What can hang from each mark
vido: gosak
losam: minid
nuro: lafula
minid: lafula losam
gosak: vido
lafula: gosak minid nesav nuro
nesav: guza
guza: nesav

Every row comes from one small tree of marks. Brackets hold a mark, then the marks that hang from it, in alphabetical order. Every link used is in the known rows. Which tree was each row made from?
Known rows
[lafula gosak nesav nuro]: [ 0.31  0.62  1.39  2.57 -0.88 -2.82 -6.41 -2.70  0.34 -3.06 -0.24  1.86
 -1.58  0.64 -3.44  1.92  1.95  2.07 -1.82]
[nuro [lafula gosak [minid losam] nesav]]: [-0.31  1.08  0.83  3.04 -1.04 -4.63 -6.64 -3.96  0.31 -3.68 -0.38  2.24
  1.69  1.87 -3.22  1.12  0.27  1.93 -0.93]
[losam [minid [lafula [gosak vido] [nesav guza] nuro]]]: [ 1.20  0.71  0.37  4.62  0.38 -4.98 -6.52 -4.30 -2.17 -3.84 -1.12  1.83
  1.67  2.55 -2.30  3.23  0.93  2.28 -1.28]
[lafula [gosak vido] [minid losam] [nesav guza] nuro]: [ 1.00  0.42  0.87  4.78 -0.63 -6.15 -6.54 -3.95 -0.71 -3.68 -0.45  2.19
  1.63  2.51 -2.13  1.83  2.72  2.38 -1.63]
[nuro [lafula minid]]: [ 0.05  0.69  1.69  2.14 -1.43 -2.72 -4.94 -2.78 -0.74 -1.96  0.08  2.41
  1.13  0.69 -4.08  1.81 -1.29  1.27 -1.95]
[guza nesav]: [-0.24 -0.30  0.65  0.63 -1.37 -1.15 -6.53 -1.18 -1.67 -1.91 -0.45  1.56
 -1.51 -0.07 -4.68  1.87 -0.07  0.53 -2.68]
[losam [minid [lafula [gosak vido] [nesav guza]]]]: [ 0.97  0.43  0.31  3.59  0.36 -4.65 -6.36 -3.48 -2.57 -3.10 -0.92  1.47
  1.94  2.44 -2.69  3.40 -0.56  2.30 -1.13]
[lafula [gosak vido] [minid losam] nesav nuro]: [ 0.41  0.67  0.77  4.01 -0.97 -5.53 -6.41 -4.05  0.49 -4.55 -1.31  2.03
  0.69  2.80 -2.60  2.03  2.53  2.17 -1.63]
[minid [lafula nesav] losam]: [-0.50  0.88  0.66  1.92 -1.15 -3.09 -7.88 -2.55 -1.78 -2.72 -0.46  1.27
 -0.37  0.63 -3.72  2.85 -0.16  1.80 -1.88]
[minid [lafula [gosak vido] [nesav guza] nuro] losam]: [ 0.66  0.45  0.12  4.65  0.40 -5.60 -7.59 -4.79 -1.74 -3.37 -0.60  1.98
  1.57  1.84 -2.30  2.65  1.88  2.72 -1.53]
[gosak vido]: [ 0.13 -0.24  1.22  1.37 -1.18 -2.03 -4.55 -2.14 -1.39 -1.53 -0.45  1.60
  0.20  0.70 -4.45  3.10 -0.42  2.05 -2.66]
[nuro [lafula [gosak vido] [minid losam] nesav]]: [ 0.07  0.89  0.27  3.24 -0.80 -5.29 -5.96 -4.93  0.16 -4.03 -1.11  2.21
  2.84  2.71 -3.28  1.89  0.21  2.20 -1.11]
[lafula [nesav guza]]: [ 0.64  0.19  1.59  1.60 -1.40 -2.30 -6.26 -1.10 -2.12 -1.03  0.70  1.30
 -0.75 -0.11 -4.10  2.48  0.14  1.85 -2.30]
[vido gosak]: [-0.32 -0.51  1.86  0.77 -1.62 -2.85 -5.00 -1.44 -1.00 -0.63  0.47  1.47
 -1.02 -0.10 -3.85  1.88 -0.26  1.95 -1.87]
[losam [minid [lafula [gosak vido]]]]: [ 0.19  0.13  0.40  3.09  0.34 -3.61 -5.41 -3.50 -1.81 -3.33 -1.33  1.85
  1.78  2.30 -3.10  3.40 -1.02  2.20 -1.34]
[lafula [minid losam] nesav nuro]: [ 0.05  1.00  1.37  3.05 -2.12 -4.05 -6.93 -2.44 -0.23 -3.73 -0.46  1.75
 -0.66  1.49 -3.13  1.92  2.15  1.54 -2.13]
[minid lafula losam]: [-0.79  0.23  0.84  2.20 -0.78 -2.84 -6.98 -2.43 -2.23 -1.98 -0.05  1.67
  0.27  0.35 -3.64  2.62 -0.51  1.95 -2.01]

Write each row's tree
[-0.76  0.05  0.71  2.85  0.12 -3.59 -7.21 -3.06 -1.43 -2.56 -0.13  2.05
  0.59  0.74 -3.05  2.04 -0.06  2.29 -1.36] -> [minid [lafula gosak] losam]
[ 0.87  0.84  1.32  3.34 -0.70 -3.28 -7.42 -2.81 -2.25 -2.04  0.11  1.74
 -0.74  0.18 -3.21  2.88  0.65  1.66 -2.20] -> [minid [lafula [nesav guza] nuro]]
[ 0.92  0.71  1.48  3.37 -0.61 -4.49 -6.15 -3.45 -0.62 -2.39  0.36  2.46
  1.76  1.21 -3.15  1.32 -0.40  1.77 -1.07] -> [nuro [lafula gosak minid [nesav guza]]]
[ 0.63  0.57  0.50  4.09 -0.38 -6.04 -6.13 -4.77 -1.06 -3.17 -0.30  2.36
  3.74  2.49 -2.84  1.66  0.41  2.41 -0.98] -> [nuro [lafula [gosak vido] [minid losam] [nesav guza]]]
[-0.16  0.73  1.36  2.00 -2.19 -3.70 -6.83 -1.69 -0.67 -3.01 -0.30  1.48
 -0.42  1.35 -3.64  2.05  0.65  1.51 -1.97] -> [lafula [minid losam] nesav]
[-0.54  0.61  1.12  2.66 -1.56 -3.56 -5.60 -3.21 -1.07 -2.48  0.15  2.29
  2.15  1.11 -3.69  1.46 -0.58  1.61 -1.75] -> [nuro [lafula [minid losam]]]
[ 0.09  0.78  0.07  3.82  0.06 -4.95 -7.50 -4.97 -0.50 -4.18 -1.51  1.87
  0.74  2.02 -2.67  2.81  1.76  2.52 -1.57] -> [minid [lafula [gosak vido] nesav nuro] losam]
[ 0.04  0.83  1.22  3.79 -1.32 -4.74 -7.15 -3.09  0.57 -4.19 -0.53  2.12
 -0.43  1.89 -2.55  1.29  2.65  1.93 -1.49] -> [lafula gosak [minid losam] nesav nuro]
[ 0.29  1.37  0.86  2.81 -1.02 -2.89 -6.84 -2.76 -1.71 -3.85 -1.03  1.36
 -0.65  1.51 -3.23  3.34  0.39  1.45 -1.90] -> [losam [minid [lafula nesav nuro]]]
[ 0.45 -0.16  1.11  3.04 -0.29 -3.17 -4.87 -3.59 -0.20 -2.81 -0.60  2.25
  0.25  1.22 -3.46  2.36  1.52  2.45 -2.20] -> [lafula [gosak vido] nuro]
[ 0.35  1.16  0.80  3.53 -0.19 -3.62 -7.07 -3.46 -0.90 -4.40 -1.10  1.72
 -0.41  1.92 -2.65  2.77  0.85  1.81 -1.18] -> [losam [minid [lafula gosak nesav nuro]]]
[ 0.08  0.46  1.61  2.87 -0.64 -3.52 -5.18 -3.44  0.09 -2.50  0.00  2.75
  1.51  1.10 -3.50  1.27 -0.89  1.68 -1.24] -> [nuro [lafula gosak minid]]
[ 0.76  0.86  1.82  3.25 -1.19 -3.94 -6.48 -2.72  0.87 -3.74 -0.59  2.14
 -1.23  1.49 -2.89  1.68  1.80  1.55 -1.71] -> [lafula gosak minid nesav nuro]
[ 1.03  0.72  1.33  3.52 -1.01 -4.62 -5.85 -3.72  0.81 -4.06 -1.35  2.14
 -0.15  2.32 -2.95  2.40  1.76  1.89 -1.91] -> [lafula [gosak vido] minid nesav nuro]
[-0.12  0.52  1.19  2.69 -1.30 -4.42 -7.01 -2.34  0.19 -3.50 -0.39  1.81
 -0.05  1.77 -2.97  1.48  1.18  1.89 -1.31] -> [lafula gosak [minid losam] nesav]
[ 0.65  0.51  1.42  4.49 -0.90 -5.49 -7.29 -3.01 -0.68 -3.35  0.29  2.20
  0.47  1.71 -2.10  1.16  2.75  2.08 -1.44] -> [lafula gosak [minid losam] [nesav guza] nuro]
[ 0.35  0.97  1.18  3.10 -0.14 -3.40 -7.56 -3.56 -0.16 -3.43 -0.73  2.00
 -1.22  0.74 -3.05  2.43  0.99  1.95 -1.60] -> [minid [lafula gosak nesav nuro]]
[-0.54  0.39  1.02  3.30 -0.63 -4.36 -5.79 -3.85 -0.20 -3.01  0.08  2.69
  2.34  1.49 -3.17  0.92 -0.08  2.03 -1.03] -> [nuro [lafula gosak [minid losam]]]
[ 0.47  0.20  0.16  3.61  0.35 -5.27 -7.49 -4.03 -2.20 -2.73 -0.49  1.69
  1.94  1.70 -2.72  2.72  0.37  2.68 -1.37] -> [minid [lafula [gosak vido] [nesav guza]] losam]
[ 1.24  0.48  0.72  4.26  0.42 -4.74 -6.92 -4.43 -1.45 -3.01 -0.74  2.08
  0.78  1.41 -2.65  2.99  1.07  2.37 -1.75] -> [minid [lafula [gosak vido] [nesav guza] nuro]]
[-0.28  1.10  0.69  2.93 -1.02 -3.45 -7.96 -3.28 -1.30 -3.40 -0.60  1.55
 -0.64  0.73 -3.27  2.67  1.30  1.84 -2.01] -> [minid [lafula nesav nuro] losam]
